What can hang from each mark
k679: k84 k605
k28: k464
k464: k84
k84: k679
k874: k244
k244: k698
k175: k605
k342: k679 k698
k103: k175
k698: k28 k103 k342

In the rows, 128 means zero.
Known rows, with every way that one mark hangs from another
{k679 k84 k605}: [161 131 134 134 121  75  93 135  94  85 152 139 139 130 121 143 136 103
 175  98 128 121]
{k244 {k698 {k28 k464}}}: [161 103 140 171 128  70  73 153 118 157 179 143 136 120 128 148 112  96
 152  41 129 139]
{k342 k679 {k698 k28 {k103 k175}}}: [176 130 147 180 137 125  82 166 148 113 185 113 137 100 146 146 159 142
 148  95 128 127]
{k244 {k698 k103}}: [166 108 148 171 105  94  72 157 119 145 168 152 143  97 140 123 119 100
 191  44 112 123]
{k679 k84}: [160 126 123 158 115  72  96 131 115 100 153 136 158 143 138 158 134 116
 188 107 127 129]
{k679 k605}: [168 114 129 125 140  90 107 151 110 103 168 133 123 116 120 137 121  91
 151  69 110 117]
{k874 k244}: [178 102 127 143 125 107 107 138 158 117 170 154 160 130 127 139 108  99
 153  84  99 133]
{k244 {k698 {k103 k175} {k342 k679}}}: [170 123 168 198 109 113  73 159 133 138 191 149 140 110 150 112 152 118
 187  71 108 142]
{k698 {k28 k464} k103 k342}: [158  94 144 198 119 118  65 163 126 139 201 124 119 122 140 135 136  80
 127  51 126 157]
{k874 {k244 {k698 {k342 k679}}}}: [184 115 149 163 114 111  94 148 161 133 184 169 165 134 127 120 126 104
 160  92  99 140]
{k244 {k698 k103 k342}}: [170 107 157 184 100 103  76 161 128 146 185 152 138 111 139 114 133  95
 182  60 106 135]
{k244 {k698 {k28 k464} {k103 k175}}}: [156  99 158 194 119  92  53 150 117 156 181 139 129  93 140 132 120 101
 165  22 126 144]
{k84 k679}: [169 113 114 140 133  92  89 146 138 114 148 133 169 113 155 174 120  92
 178  86  89 140]
{k342 {k679 k84} {k698 {k103 k175}}}: [171 151 148 184 129 116  85 152 141  90 175 125 157 108 153 138 175 154
 185 131 134 126]
{k698 k28}: [168  97 121 153 127  84  93 151 125 131 166 119 129 133 129 170 112  98
 136  56 118 130]
{k342 k679}: [171 142 123 153 142  99 107 161 136 104 173 138 156 139 151 151 146 129
 169 106 122 124]
{k342 {k679 k84} k698}: [177 154 129 162 138  94 104 153 143  93 173 129 165 135 141 153 166 148
 172 150 137 123]
{k464 k84}: [146 107 109 171 135  68  99 142 125 124 182 130 159 119 145 152 120 109
 169 102 111 125]
{k698 k28 k103}: [161  93 134 167 107 109  67 160 118 131 163 123 126 103 139 150 115  91
 151  32 121 125]
{k874 {k244 k698}}: [179 104 142 151 115  99  93 141 154 137 170 167 163 120 123 128 106  99
 164  72 101 132]
{k342 k679 {k698 {k28 k464} k103}}: [168 133 136 175 144 117  80 171 142 117 190 122 142 106 143 146 153 127
 137  94 143 130]
{k28 {k464 {k84 {k679 k605}}}}: [137 114 110 169 163  69  81 141 119 122 189 135 161 108 149 155 122  88
 153  90 122 151]
{k464 {k84 k679}}: [147 110 106 165 134  70  84 142 131 122 167 131 178 106 156 168 121 100
 177 108  96 136]
{k28 {k464 {k84 k679}}}: [137 113 106 177 160  68  80 140 126 127 190 134 167 113 155 161 122  93
 158  93 122 154]
{k103 {k175 k605}}: [177 102 148 170 159  92 114 122 146 120 189 111 115 115 148 172 139 133
 170  86 104 149]

Rows
[171 130 152 173 115 134  86 172 128 104 192 141 132 120 148 110 161 104
 163  92 111 134]  {k698 k103 {k342 {k679 k605}}}
[173 140 137 177 124 102 107 154 137 103 188 136 152 162 145 141 167 122
 167 134 117 143]  {k698 {k342 {k679 k84}}}
[171 116 150 189 106 131  71 175 133 125 189 127 128 129 146 136 154 104
 142  74 120 140]  {k698 k28 k103 {k342 k679}}
[173  98 131 164 123 109  88 159 139 127 176 111 128  97 129 149 126 107
 140  70 119 120]  {k342 {k698 k28 k103}}
[168 136 149 190 103 126  82 162 131 103 185 142 148 133 156 121 168 115
 181 111 120 138]  {k698 k103 {k342 {k679 k84}}}
[176 127 150 176 119  92  92 162 135 140 189 152 147 136 138 127 144 113
 175  90 111 137]  {k244 {k698 {k342 k679}}}
[168 106 166 197 106 107  73 153 130 144 189 144 132 105 144 113 139 106
 184  58 101 142]  {k244 {k698 {k103 k175} k342}}
[177 120 137 175 127 107  96 166 140 125 192 123 131 158 135 155 151 110
 128  97 118 144]  {k698 k28 {k342 k679}}
[172  96 140 176 129 113  86 152 141 125 180 104 122  91 133 148 133 116
 142  67 114 128]  {k342 {k698 k28 {k103 k175}}}
[174 143 141 163 127 102 105 156 128  96 186 139 144 155 137 132 167 116
 161 130 118 138]  {k698 {k342 {k679 k84 k605}}}
[148 113 112 154 138  72  83 143 120 115 167 134 170 100 147 159 121  94
 172 103  96 131]  {k464 {k84 {k679 k605}}}
[183 103 148 161 111 106  95 143 160 138 182 166 159 130 121 121 116  96
 159  83  95 139]  {k874 {k244 {k698 k342}}}
[167 101 156 200 115 132  87 149 138 117 196 123 123 112 154 117 150 108
 171  75  96 148]  {k698 {k103 k175} k342}
[173 155 146 155 126 113  86 162 123  82 170 134 150 104 135 129 170 135
 172 127 139 113]  {k342 {k679 k84 k605} {k698 k103}}
[177 123 168 200 130 137  91 152 149 113 206 125 123 116 163 132 175 129
 175 103 107 153]  {k698 {k103 {k175 k605}} {k342 k679}}
[169 101 121 162 151  88 101 152 141 130 188 110 130 117 124 162 125 107
 121  83 129 134]  {k342 {k698 {k28 k464}}}
[182 115 156 170 104 122  81 151 158 133 182 171 163 118 131 112 127 101
 167  81 101 138]  {k874 {k244 {k698 k103 {k342 k679}}}}
[170 114 164 206 114 138  68 164 137 123 196 117 121 121 153 134 162 118
 146  71 113 151]  {k698 k28 {k103 k175} {k342 k679}}
[181 146 133 138 155 107 113 169 138  95 182 127 141 116 128 138 157 132
 145 123 125 113]  {k342 {k679 k605} k698}
[177 143 142 148 139 124  95 174 134  95 180 131 139  95 136 123 159 127
 155 106 126 111]  {k342 {k679 k605} {k698 k103}}
[171 119 156 177 109 133  70 177 123 119 188 129 119 121 137 127 154  97
 137  69 119 136]  {k698 k28 k103 {k342 {k679 k605}}}
[160 118 148 201 124 126  63 172 130 130 204 130 128 128 149 135 155  98
 131  70 135 155]  {k698 {k28 k464} k103 {k342 k679}}
[176 118 153 179 114  90  81 165 131 150 186 143 139 138 131 138 140 108
 154  74 117 139]  {k244 {k698 k28 {k342 k679}}}
[178  94 146 174 136 111  90 148 147 129 185 102 115  90 132 159 136 121
 142  74 117 132]  {k342 {k698 k28 {k103 {k175 k605}}}}
[160 103 145 193 124  73  72 155 125 162 200 141 137 129 130 139 127  94
 145  66 122 151]  {k244 {k698 {k28 {k464 k84}} k342}}
[171  97 148 166 110 107  68 145 147 145 175 165 155 107 125 126 104  90
 152  47 113 140]  {k874 {k244 {k698 {k28 k464} k103}}}
[175 131 146 167 121 100  87 161 122 109 183 128 131 158 126 150 159 110
 133 107 127 142]  {k698 k28 {k342 {k679 k84 k605}}}
[179  97 156 170  98 117  75 150 153 145 179 163 151 116 122 120 113  90
 152  60 100 140]  {k874 {k244 {k698 k28 k103 k342}}}
[157  99 128 180 137  99  79 156 135 132 191 113 134  93 133 148 127 103
 133  75 132 131]  {k342 {k698 {k28 {k464 k84}} k103}}
[167 103 149 185 124  80  77 156 126 159 196 142 131 133 127 138 127  91
 144  58 121 151]  {k244 {k698 {k28 k464} k342}}
[168 125 153 194  96 123  64 167 126 117 181 130 135 136 146 138 161 108
 154  89 128 142]  {k698 k28 k103 {k342 {k679 k84}}}
[155 121 130 197 145  91  83 162 135 134 214 124 140 152 142 153 153 106
 118 104 134 159]  {k698 {k28 {k464 k84}} {k342 k679}}
[176  96 156 169 105 113  70 142 150 141 171 158 152 103 127 126 107  99
 160  48 103 138]  {k874 {k244 {k698 k28 {k103 k175}}}}
